Each row was made from one path, in order. Every step used is in the known rows, and no mark comes twice. Write each row's path.
Known rows
Q/P/H/Z/E: [ -4.6  -3.6 -21.2  -5.6 -22.1 -42.5 -66.3  12.2  36.1   5.2  31.3  18.8
  -4.2 -11.8   5.7 -36.0   4.1 -68.7  -5.8 -13.1  20.2 -21.4 -29.4  30.5
   1.6   1.4 -36.6  50.9  41.5 -14.5 -24.0]
P/H/Z: [-12.3 -13.9 -38.3 -17.5 -18.4 -55.3 -69.7   2.4  42.1   8.6  12.3  21.4
  10.1 -46.1  21.8 -10.7 -34.7 -68.7 -10.8  -9.7   8.7  -9.3 -25.8  48.3
   3.3  -8.9 -17.2  20.5  52.0  17.8 -40.5]
E/L/H/Z: [ 16.0  -9.1 -45.5  13.9 -15.7 -20.3 -66.4 -17.9 -12.3 -20.5 -13.6   1.2
  24.0 -26.6  47.1 -30.0 -15.2 -41.2 -17.3  22.2  61.2 -30.2 -18.8  51.5
   2.3  -1.7 -12.7  28.0  11.3  -5.2 -19.5]
R/Z/H/P/Q: [ -3.5   5.3 -26.2  -3.8  -4.4   7.7 -21.4  51.2  77.7 -33.4   2.9  27.1
  20.4 -61.3   9.6   8.2  -1.8 -62.9 -13.0   1.9  -3.6  -0.3  -2.7  38.1
  15.6  11.5 -22.4  16.7  51.1 -34.3 -48.8]
P/H/Q: [-10.2  -7.0 -39.0 -25.0 -20.7 -47.6 -32.1  55.3  73.9   7.7  12.5  17.1
  10.7 -42.7  28.8   9.2 -31.8 -66.0 -11.9 -10.6 -19.9 -10.4 -29.3   9.3
   0.6 -11.6 -34.5  16.3  55.2  -3.2 -38.0]
E/L/H: [  7.0 -11.2 -42.3  27.9 -13.3  -7.6 -42.5 -12.3  20.1 -27.0  -9.6  10.6
  39.4 -23.1  58.3 -26.6  13.4 -31.8 -20.5  29.0  38.8 -38.6 -46.1  23.4
  -1.2  12.6 -22.4  13.9   3.5   0.7 -14.7]
L/P/H/Z: [ -1.0 -25.3 -46.3  -5.7 -29.8 -60.5 -54.6  -3.9  39.0  -5.4   4.1  27.8
   6.8 -55.1  29.1  -2.9 -20.4 -67.9 -15.2  -2.7  -3.0  -8.9 -32.5  53.0
  35.4 -15.4 -18.0  25.3  38.5  14.1 -46.0]
Q/Z/E/L/P/H: [-13.2 -27.8 -25.1  29.2 -24.2 -11.1 -14.5   6.7  30.4  -9.3   1.0  11.7
  12.3   2.6  36.9 -14.4  16.1 -34.5 -13.6   2.1  -6.8 -27.5 -69.3  14.9
  16.7  -6.8 -28.9  46.9  -5.1  -7.3 -21.1]
E/L: [ -5.9   5.4 -42.4  12.3   8.5  -3.3 -39.5   9.3  21.5 -33.0  -2.1   3.8
  50.1  -3.3  48.9 -12.9  24.3 -31.3 -20.3  11.4   9.3 -21.1 -39.1  17.4
 -20.6  24.1 -30.4  21.9  17.4 -13.9 -12.0]
L/P/Q/H: [ -7.2  -9.3 -43.9  29.5 -23.2 -27.7 -15.8  32.0  70.6 -24.0  19.9  26.0
   4.3 -68.2  11.0   7.6   1.4 -79.0  -2.0  -5.3 -28.6 -23.1 -25.5  15.3
  24.9  -5.1 -53.3  -1.1  58.4 -22.1 -41.2]
H/Q/Z/L/P: [ 26.5  11.7 -51.6   7.0 -38.1  -1.9   3.3  60.4  -2.9 -32.8  11.4  -7.5
   2.4 -28.9  37.1  -3.4   3.2 -44.0  -8.9   0.8  -2.7 -32.8 -22.3  13.2
  36.1 -15.8  -1.9  66.7   0.4 -31.2 -21.0]
R/Z/E/L: [  1.4  13.1 -34.0  -0.6  14.2  22.5 -64.4  13.0  58.8 -20.4   3.0 -12.6
  50.7  36.1  41.5 -30.7  61.8  -7.2 -25.5  22.3  31.5   3.7 -45.3  17.6
 -10.6  41.5 -19.8  49.8 -10.9 -33.8 -16.1]
Z/E: [ 11.6   9.4 -40.4  -2.9  -6.9 -31.4 -47.4  20.3  42.5 -18.8  28.9   9.3
  32.6  -8.1  31.9 -25.0  17.4 -25.0 -16.6   3.5  12.4 -21.1 -38.1  11.2
   7.4  25.9 -13.5  65.3  18.4 -37.7 -20.7]
Z/E/L: [  5.2   4.2 -32.1  14.4  11.1  -1.1 -41.2  15.3  16.1 -28.4   5.9  -1.5
  43.8  34.5  43.4 -29.6  38.4 -14.4 -22.0  15.7  26.6 -23.5 -41.6  12.9
 -14.3  25.7 -31.2  60.0  -7.4 -42.8  -7.0]
P/Q/Z/E: [ -8.0   2.0 -24.8  18.0 -13.0 -15.7 -25.9  50.1  31.5 -16.8  19.6   0.2
   2.9 -18.5   6.7 -17.7 -22.1 -32.0  -1.0 -14.1   4.3 -33.6 -23.4   8.2
   2.3  -1.5  -7.8  67.8  28.8 -52.2 -23.4]
H/Z/E/L/P/Q: [  8.5 -34.1 -29.5  28.1  -0.9 -18.5 -38.0  33.9  11.7 -41.4 -19.3  13.2
  12.3  12.0  19.7 -14.9  12.2 -41.2 -18.4  12.9  18.7 -20.1 -10.7  44.5
  31.1 -16.5 -36.1  56.1  -8.8 -65.4 -36.1]
H/P/Q/Z: [-17.7   1.3 -39.4  15.8 -25.4 -17.5  12.2  35.9  37.4 -18.3   5.4  24.4
  -7.3 -62.4   1.7  23.0 -69.2 -59.5   3.3 -24.0 -32.7 -26.7  -8.6  19.2
  -5.7  -3.9 -17.3  33.6  61.1 -28.8 -33.0]
P/H/Z/E: [ -0.3 -11.0 -27.7 -13.6 -16.2 -50.7 -70.5   8.3  39.1  10.8  21.4  14.9
   8.0  -5.9  15.9 -28.5 -14.3 -45.2 -14.1  -5.3  26.5 -13.7 -29.8  41.0
   9.9  -5.3 -17.0  61.9  24.4 -16.2 -34.6]
P/Q/H: [-19.6   2.7 -36.2  16.8 -11.6 -22.7 -29.9  37.9  74.8  -8.8  29.6  19.9
   8.2 -61.9   5.0   0.0 -13.6 -79.4   0.6 -12.0 -15.2 -24.5 -19.4  12.2
  -6.0  -0.5 -52.4  -6.3  74.2 -19.3 -35.4]
L/H/Q/Z: [ 11.9  15.0 -52.5   4.2 -42.5 -21.3 -15.4  41.6  12.6 -11.8   6.5 -13.5
  -0.1 -73.1  34.1  -2.2 -59.4 -44.8  -1.5  -3.7  12.9 -41.3 -20.4   2.3
   2.7  -9.2   3.3  37.0  45.6 -11.6 -16.0]
Z/E/L/P/H/Q: [  4.4 -27.4 -31.1   1.7 -17.0 -25.2 -15.1  49.4  47.3  -9.7  -5.5  11.6
  11.6  11.3  38.1  -1.9  12.6 -44.3 -21.1   8.6  -5.7 -13.8 -41.1   9.2
  23.1 -16.8 -47.8  50.6  -3.5 -35.9 -29.2]

Which path is each row?
[ -6.1   6.2 -27.1  -9.0 -28.4 -27.3 -20.0  57.6  38.6  11.0  22.9  -7.7
  -6.7 -15.6  15.2  -8.4 -36.7 -38.4  -3.0 -17.4  -3.0 -25.2 -33.5  -3.0
   0.1 -12.2 -12.5  70.3  33.3 -30.6 -19.8] => P/H/Q/Z/E
[-18.6   6.5 -38.4 -12.8 -33.1 -30.5 -15.8  56.3  42.8   9.9  14.9  -1.8
  -4.1 -58.2  20.1  12.0 -60.1 -58.8   1.4 -24.5 -20.5 -23.0 -29.8   0.2
  -9.0 -15.7 -14.0  30.3  61.4   2.0 -24.1] => P/H/Q/Z
[ 20.4  29.7 -39.3 -19.8 -11.6 -14.9 -28.4  82.3  11.5 -38.9  17.4 -12.2
  30.8 -65.0  38.2 -10.1  -1.8 -55.9 -14.3   2.8  16.1 -24.0  -4.2  11.1
   7.4   0.4 -16.0  33.6  50.8 -36.1 -20.6] => Z/H/Q
[  6.9  25.4 -41.1 -18.8  -5.8  19.3 -64.9  30.3  71.9 -14.7  25.1  -0.7
  40.5  -2.6  36.9 -27.1  58.5 -35.3 -20.1  16.7  24.5   1.4 -33.5  31.1
   8.5  29.8   0.7  36.3   0.9  -3.8 -31.5] => R/Z/L
[ 16.6   6.9 -29.4  18.8 -23.5  -2.8 -29.5  39.2  14.1 -25.4   8.9  -3.6
   5.4  -4.1  32.6 -35.6  25.8 -58.0  -7.5  12.3  33.0 -44.3 -25.5  -5.1
  -8.0   8.7 -56.9  40.0  18.1 -44.1  -1.6] => Z/E/L/H/Q/P
[  0.6  23.6 -58.7   5.3 -27.2 -24.1   5.5  -5.9  59.3  -3.8  31.7  30.1
   7.4 -63.7  14.4  23.3 -31.1 -69.5  -6.9 -11.6 -28.4 -14.4 -21.6  14.1
  -7.6  24.5 -49.7  17.9  72.7  -7.9 -26.6] => Q/H/P
[-12.5  -1.3 -19.2   8.2  -8.2   3.7 -18.5  46.9  14.7   1.8   2.5 -15.0
   8.0  27.0  27.7 -15.5 -11.3 -28.3  -7.7  -4.9  14.9 -27.6 -39.5   0.0
 -21.0  -8.8 -32.1  61.3   2.7 -36.4  -8.2] => P/H/Q/Z/E/L
[ 19.6  -0.9 -46.2  28.5 -13.4 -10.0 -33.4  -0.8  -3.5 -27.6   5.4  -5.5
  16.0   4.3  32.3 -20.2  31.6 -38.7 -18.7  13.8  24.4 -20.7 -31.1  30.3
  19.9   4.8 -42.8  56.1  -1.6 -42.0 -15.4] => Q/H/Z/E/L/P
[ 30.9  -2.9 -42.3   1.5 -26.2 -41.6 -70.7  -5.4   7.2 -10.3  13.9   4.7
  13.2 -20.8  30.4 -42.0 -12.6 -31.8 -16.4  16.5  60.8 -31.0 -19.3  41.5
  23.6   2.6  -0.7  70.9   8.5 -28.3 -26.5] => L/H/Z/E
[ -3.8 -33.5 -32.6  31.4 -15.0  -9.7  -1.3   7.9  45.5 -26.0 -21.2  45.1
   9.8 -26.7  25.2   5.7 -31.6 -55.2 -13.4  13.3   4.9 -31.5 -15.5  33.3
   4.1  -7.4 -44.8  13.9  19.2 -33.1 -39.2] => E/L/H/P/Q
[ 17.7  -4.8 -47.0   4.7 -17.0 -11.2 -28.8  34.4  18.1 -21.9 -13.7  -3.7
  24.6 -23.5  52.7  -9.9 -13.2 -40.5 -18.9  21.7  32.6 -32.1 -21.7  11.3
  -0.4  -4.0 -30.1  24.5  12.9 -23.4 -16.3] => E/L/H/Q
[ -3.0 -25.7 -38.1  -1.3 -18.5 -27.8 -12.8  45.1  51.5 -12.6 -11.3  15.1
  15.4 -19.7  43.6  11.8   0.3 -57.3 -19.7   6.2 -20.5 -13.1 -39.3  12.9
  18.5 -16.4 -46.5  20.4  17.4 -12.5 -32.7] => E/L/P/H/Q
[  6.8 -11.0 -24.3  29.7 -35.7   4.1 -22.9  34.1  12.8 -17.0   9.6  12.6
  -2.7 -34.4  27.2 -33.9 -15.4 -49.9   0.8  10.0  40.2 -57.7 -26.0  26.7
  17.8 -23.4   2.2  36.6   2.6 -12.9 -27.8] => P/Q/Z/L/H
[  9.7  34.2 -40.3   7.3 -27.1   0.5  12.4  25.8  -5.1 -34.9  18.3   9.6
  13.8 -81.6  25.8   4.5 -34.3 -50.8  -5.3 -11.7  -3.2 -33.0 -17.0  20.6
  -2.2  12.7  -3.9  44.8  57.7 -18.3 -16.9] => Q/Z/H/P
[ 19.7   5.8 -39.4  -1.6 -27.8  13.9 -64.8   5.6  64.7 -11.1  14.6   9.5
  31.2 -22.3  48.3 -38.4  43.7 -35.3 -19.5  34.6  53.1 -19.3 -41.1  36.0
  26.5  18.5   6.1  27.3  -9.0  11.2 -32.7] => R/Z/L/H
[ -9.1   4.1 -40.3   4.7 -14.0 -33.8 -53.4  28.8  36.1  -3.8  20.5   9.0
  -4.7 -59.6  -3.9  -5.5 -40.6 -83.9  -0.2 -14.1  12.4 -16.4   6.6  41.1
  -0.4 -13.2 -40.2   9.8  73.4 -20.7 -38.1] => P/Q/H/Z
[ -4.1 -16.3 -28.9  43.4  -7.7  -1.6 -14.6  31.9  47.3 -24.6  10.7  13.2
   8.1  -4.9  14.4 -10.4  29.3 -54.7  -7.6   5.9  -3.4 -28.1 -31.7  12.2
  16.5  -5.6 -65.7  27.0  15.6 -52.6 -27.1] => Z/E/L/P/Q/H
[-21.4   2.1 -35.1  15.7 -15.7 -18.6 -22.2  49.0  34.4 -21.6  11.2   6.1
   4.5 -59.4   9.5   0.2 -44.6 -52.8   3.0 -20.5 -15.8 -30.4 -19.5  13.3
  -5.7  -5.1  -7.2  25.5  58.9 -22.8 -28.1] => P/Q/Z
[ 20.1   1.7 -45.8  21.5 -17.6   0.6  -0.9  43.0  -8.9 -37.0  -7.4 -19.3
  15.2   7.3  41.7  -5.6  12.4 -17.4 -17.6   7.6   3.7 -27.2 -33.4   2.6
  20.0  -1.0 -23.3  76.6 -12.2 -58.1  -8.2] => H/Q/Z/E/L/P
[  0.2 -21.9 -19.3  45.2 -16.4   7.4 -27.7  17.8   7.8 -21.2  -9.2   0.3
  11.2   3.0  30.4 -35.8  -5.1 -23.3  -6.6  18.3  47.1 -51.9 -36.2  16.6
   1.0 -10.6 -20.1  48.1 -10.8 -39.7 -15.6] => P/Q/Z/E/L/H
[  1.6 -19.2 -30.0 -12.9 -14.6  -6.0 -35.8  47.1  85.6  -1.0  -8.1   0.3
  17.6  13.9  35.9  -0.7  32.0 -37.1 -24.7  15.2  -2.4  10.7 -44.1  15.5
  27.1  -0.6 -40.4  43.0  -5.2 -27.3 -37.0] => R/Z/E/L/P/H/Q
[ -0.9  -2.4 -25.7   9.0  -9.2 -12.1  -1.2  52.6  39.9 -39.9   4.0  37.2
  13.4 -64.5  12.1   7.0 -22.7 -68.6  -8.9  -3.1  -8.0 -24.0  -1.0  34.5
  10.7  -4.7 -30.6  23.3  53.2 -43.4 -41.7] => Z/H/P/Q
[  7.7  20.2 -41.3 -17.6  -3.9  -5.7 -71.8  18.8  89.6 -10.2  25.4  -4.1
  39.5  -3.4  29.5 -24.3  42.6 -15.7 -21.2  12.3  17.7   9.5 -41.5  18.6
  11.0  45.2  -3.3  56.7  14.7 -26.3 -28.3] => R/Z/E
[ -1.5 -26.6 -32.8   6.0 -31.2 -26.9 -25.8  16.1  58.9  -8.8  17.4  39.9
  16.2 -19.7  40.1 -15.4  33.4 -61.0 -16.4   7.3 -11.6 -23.5 -58.9  32.5
  39.0 -12.6 -26.7  28.3  -0.8  14.2 -40.7] => Z/L/P/H
[-11.0 -10.3 -38.9  11.7 -30.4 -11.3   2.6  46.7  19.8  -9.7  -7.7  -6.7
   0.9 -31.4  34.5  13.4 -30.4 -50.3  -5.8 -10.6 -20.5 -24.8 -39.7   3.8
   4.1 -21.6 -27.0  30.5  27.0  -9.1 -19.4] => E/L/P/H/Q/Z
[ -6.8 -10.0 -28.0  31.1  -5.2  18.4 -32.9  31.0  85.6 -18.8   9.3   2.8
  13.7  -1.8  12.5  -9.4  50.9 -49.6 -10.4  13.9   1.6  -3.4 -34.9  18.3
  18.7   9.9 -57.3  18.8  13.1 -45.4 -35.0] => R/Z/E/L/P/Q/H
[ 32.8  -1.7 -52.3   2.2 -25.5 -22.6 -40.3  17.0  -5.5 -35.3   9.4  12.8
  15.4 -19.8  39.7 -19.8  24.3 -50.4 -19.5  12.9  23.3 -20.9 -18.7  51.3
  45.0 -10.1  -3.7  59.5  -7.5 -19.6 -33.6] => H/Z/L/P
[ 22.6  11.9 -40.6   5.4 -36.9 -19.3 -21.5  43.6  10.8  -6.5  16.6 -16.9
  -1.6 -28.6  28.0 -19.7 -36.5 -25.1  -4.4  -0.3  30.1 -41.4 -23.5  -0.4
  11.2  -4.8   1.1  78.1  18.5 -42.3 -11.6] => L/H/Q/Z/E
[ 19.1  10.2 -42.9 -10.4  -9.8 -41.2 -68.0  13.6  10.8 -13.7  21.3   0.3
  19.3  -6.9  22.5 -29.1  -8.6 -33.4 -16.8   0.4  35.7 -16.0 -12.7  38.5
  10.1  10.6  -5.8  77.6  22.3 -40.4 -23.9] => H/Z/E
[ 31.0   3.2 -43.7  -8.4 -33.0 -12.6 -28.6  51.2  22.0 -13.7  10.1   3.0
  10.4 -25.2  44.8 -22.5  -6.1 -49.6 -14.6  19.7  39.0 -40.1 -13.8  17.3
  20.7 -15.9 -13.1  43.9   2.8 -22.8 -26.1] => Z/L/H/Q
